Each row comes from the steps of one walk. Every step used is in the known rows, and no mark comes twice. Write the walk behind each row, first mark first.
In the rows, zero is written as 128.
Known rows
w, r, u: [118 151 117 113 120 120 100 152 136 147 154 180 122 124 190 105 145 128
 142 121 131 168 108 160 132 123 152 166  57]
x, b, j: [125 141  78 149 109 119 122 193 111 115 139 153  88  83 161 107 143 151
 136 130 148 166 159 123 113 182 118 193  16]
u, r: [106 168 103 105 119 124 117 177 122 141 136 165 118  96 176 115 133 128
 133 105 121 173 158 102 131 160 139 197  70]
z, f: [154 141 101 122 127  97  78 204 116 116 105 157  99  84 200 122 139 117
 112 112 126 165 148  99 121 182 144 216  56]
w, j, b, x: [127 138  96  99 152 116  85 151 145 150 125 162 145 138 207 139 102 137
 143 138 144 137 117 146 121 150  95 174  65]
s, x, b: [132 133  85 114 131  73 106 183 124 163 126 161  91 135 143 110 130 140
 142 132 133 149 172 129  88 175 155 172  47]
f, r, s, x, b: [102 111 100 110 110  83 117 154 133 175 125 156  72 136 140 134 134 155
 148 106 100 131 176 108  49 156 161 170  57]
x, b, j, w, u, r, f: [ 85 142  60 140 137 161 144 136 100 148 186 175 151 107 138 108 129 142
 118 154 162 149 142 145 105 133 113 145  52]
u, r, w, j: [ 87 148 130  83 162 143 162 147 114 132 169 176 135 129 174 130 113 141
 123 103 115 175 131 115 136 133 127 189 121]
r, w, j, b, x: [111 130 107  88 161 129 120 128 131 142 149 169 147 148 188 138  84 139
 134 139 146 134 103 142 114 153 115 162  83]
x, b: [127 147  91 129 122 101 118 202 112 155 128 143  83  97 144  95 143 134
 143 114 138 152 169 119 116 188 139 197  44]
f, z: [126 141 140  94 129 105 122 180 154 132 128 120 106 115 197 112 128 114
 149  99 117 164 136 104 104 208 142 206  50]
x, b, j, w, u: [133 138  57 153 137 142 124 153 121 148 160 152 121 101 157 117 125 138
 142 154 165 112 129 132 131 159 108 165  36]
r, u: [115 138 112 112 132 122 106 167  99 162 144 166 117  94 178 109 147 118
 132 114 120 166 133 127 134 149 149 189  60]
z, f, r: [140 126 111 141 104  94  77 192 143 126 101 139 104  76 213 141 139 132
 125 113 102 139 153  77  82 172 141 215  43]
s, r, w: [100 151 107 122 160 122 112 163 121 141 153 165 114 137 162 127 109 127
 126 128 131 164 140 116 122 170 166 170  77]
j, w, u, r: [114 161  82 110 147 146 118 140 133 173 156 163 151 116 173 125 118 115
 144 129 138 124 125 113 145 138 127 167  86]
w, u: [129 145 114 108 139 134  96 177 141 170 136 151 112 117 185 129 124 131
 132 119 123 146 114 125 133 155 130 190  61]
b, j, w, u, r: [111 159  69 128 135 165 122 128 133 135 165 174 157 101 188 137 116 130
 133 146 149 137 118 116 144 133 110 164  58]
w, u, r, s: [ 91 156 117  62 132 156 134 155 124 161 150 176 104 121 164 135 131 132
 120  86 109 166 128 119 129 128 145 182  95]
n, b, j: [129 158 113 140  97 153  96 167 136 136 145 155 106  81 184 117 134 153
 135 116 138 156 126  99 127 174 124 220  33]
u, r, f: [ 81 156 108 111 124 133 117 163  99 152 155 171 134 106 163 109 133 130
 114 111 122 194 153 123 107 149 138 180  78]
s, r: [118 161  96 133 153 110  77 184 136 150 127 160 110 127 179 126 126 127
 136 126 125 168 152 116 134 168 148 183  60]
b, j, w, r, s, x: [120 136  59 131 128 120  91  81 143 127 165 207 124 165 185 144 116 141
 147 151 154 139 108 157 111 120 137 133  70]
u, w, j: [113 160 125  95 157 129 130 168 134 132 153 161 130 123 193 125 126 155
 125  93 123 156 139 105 140 138 113 196  92]
j, w, u, r, s, x, b, n: [100 112  53  72 128 107 133 106 121 168 159 169 129 168 134 132  88 135
 130 120 133 121 146 123  93 121 170  97  71]
r, u, w, j: [101 147 133  81 162 137 140 153 113 140 168 175 141 116 189 118 139 147
 118  92 115 161 131 120 143 113 128 181  90]
j, b: [130 165  99 123 142 117  89 181 129 159 120 151 125  98 172 109 127 109
 141 128 146 134 142 116 116 171 117 199  61]

Which walk is each row?
[110 147 127 101 181 138 135 149 121 151 153 158 141 131 170 126 107 124
 130 130 143 135 117 129 119 146 107 193 111]
r, w, j, b
[111 153  57 133 131 152 145 148 122 138 168 165 137  97 151 116 129 139
 138 146 159 128 144 124 126 143 115 160  45]
x, b, j, w, u, r
[107 132 131 104 168 134 142 151 115 145 160 162 121 133 180 135 112 139
 128 114 123 161 117 125 138 151 122 193 109]
r, w, j
[104 153 110 134 119 122  89 153 133 149 159 175 125 138 178 105 133 138
 130 129 139 182 112 164 107 142 136 162  63]
w, r, f
[136 172  84 162  99 154  88 114 162 133 169 171 136 112 190 109 127 147
 162 143 172 120  98 128 143 148 117 180  42]
n, b, j, w, r
[129 146  57 169 130 137  98 137 113 130 148 158 135  90 190 125 124 126
 144 149 156 135 134 111 145 167 106 182  47]
b, j, w
[ 91 166 126  82 177 145 156 146 122 140 160 175 154 127 165 122 108 127
 125 120 136 150 132 122 119 130 111 186 122]
u, r, w, j, b
[128 141  46 171 125 124 120 157 100 129 152 151 114  85 154 104 138 134
 149 149 168 126 159 118 129 181 112 176  33]
x, b, j, w
[130 149  78 109 121 111  76 159 139 150 118 155 133 119 190 122 105 125
 144 139 150 133 129 130 107 179 124 168  32]
j, b, x
[ 93 166 112 101 156 126 113 164 120 136 163 181 134 124 172 111 137 135
 116 110 122 164 151 111 126 132 172 160  59]
s, r, u, w
[ 86 142 123  87 154 149 146 125 142 165 176 140 167 139 173 113 115 105
 133 122 129 147 117 126  95 161 137 159  86]
j, w, u, r, f, z
[123 143  72 110 139 103  89  92 144 166 155 197 116 177 168 132 116 122
 157 132 144 127 116 153 115 126 156 135  97]
j, w, r, s, x
[114 149 107  90 147 119 112 151 145 121 141 142 163 130 204 119  90 145
 117 106 139 133 131  99 114 132 109 154  65]
u, w, j, b, n
[119 158  77 124 128 131 103 113 132 152 157 175 111 136 168 118 128 118
 159 115 148 129 113 142 142 139 138 159  95]
j, w, r, s
[ 94 155 126  89 188 131 122 156 127 137 169 184 148 143 185 127 132 146
 116 107 116 170 140 127 142 104 143 162  91]
s, r, u, w, j
[123 151  85 136 135 125  99 116 127 161 168 178 147 124 181 102 137 110
 157 142 153 128 106 157 147 123 145 149  70]
j, w, r, u
[ 90 127  53 128 147 133 131 116 111 160 183 194 156 148 137 124 114 148
 116 170 158 145 145 156  78 120 128 122  55]
s, x, b, j, w, u, r, f
[ 90 148 139  98 156 135 133 142 146 155 157 156 167 105 194 125 133 147
 133 110 112 111 135 102  87 101 110 179  79]
f, r, u, w, j, b
[ 91 161 155  83 117 123 139 146 175 109 176 150 139 152 192  90 127 142
 129  96 131 176 115 137  71 166 153 160  54]
u, w, r, f, z
[129 127  72 135 117  89 106 171 121 130 135 173  95 123 161 123 130 158
 133 149 144 163 163 134  85 170 136 170  22]
s, x, b, j
[ 79 148 143  82 126 123 143 164 131 133 154 142 137 121 176 103 130 116
 123  97 111 198 148 118  76 181 146 186  69]
u, r, f, z
[120 118 122 132 112 109 112 170 128 115 126 144 106  88 196 139 121 134
 117 114 105 135 141  74  76 176 159 204  59]
z, f, r, w
[ 92 171 116 113 115 132 111 147 141 129 176 179 136 140 177  95 128 156
 118 111 142 171 119 143 101 133 146 151  63]
u, w, r, f
[137 121  50 140 147 113 110 132 132 160 155 171 129 140 154 131 113 143
 142 173 162 111 131 143 101 147 126 140  37]
s, x, b, j, w, u
[131 142  68 151 142 156  99 132 132 147 158 159 145 106 192 137 116 128
 138 156 155 120 104 126 145 147 101 170  49]
b, j, w, u
[116 151  65 145 117 147 105 103 132 115 167 187 116 124 187 130 129 135
 149 133 161 142 105 148 140 133 119 154  67]
b, j, w, r, s
[127  75  81 103  87  53  89 160 131 117 100 145  81 127 176 144 110 153
 113 104  96 137 174  87  28 156 184 147  26]
z, f, r, s, x, b, n
[106 158  99  68 116  93 134 142 150 132 159 197  84 171 136 105 132 169
 135  97 137 147 150 142  77 133 178 135  67]
u, w, r, s, x, b
[125 122  77 123  97  90 106 185 113 136 124 124  98 105 164  98 114 139
 133 113 134 154 161 108 107 184 149 158  18]
x, b, n
[111 152 125 139 107 155 115 102 171 127 188 149 153 135 189  96 123 137
 151 136 162 144  90 142  91 171 130 171  44]
n, b, j, w, r, f, z
[ 81 142 155  64 138 142 146 160 150 151 162 142 145 138 181 116 123 123
 117 102 108 185 118 130  80 161 144 175  71]
w, u, r, f, z
[ 94 149 100 143 157 118  79 173 111 160 146 168 125 136 166 120 125 129
 114 136 128 188 149 138 109 156 147 167  67]
s, r, f
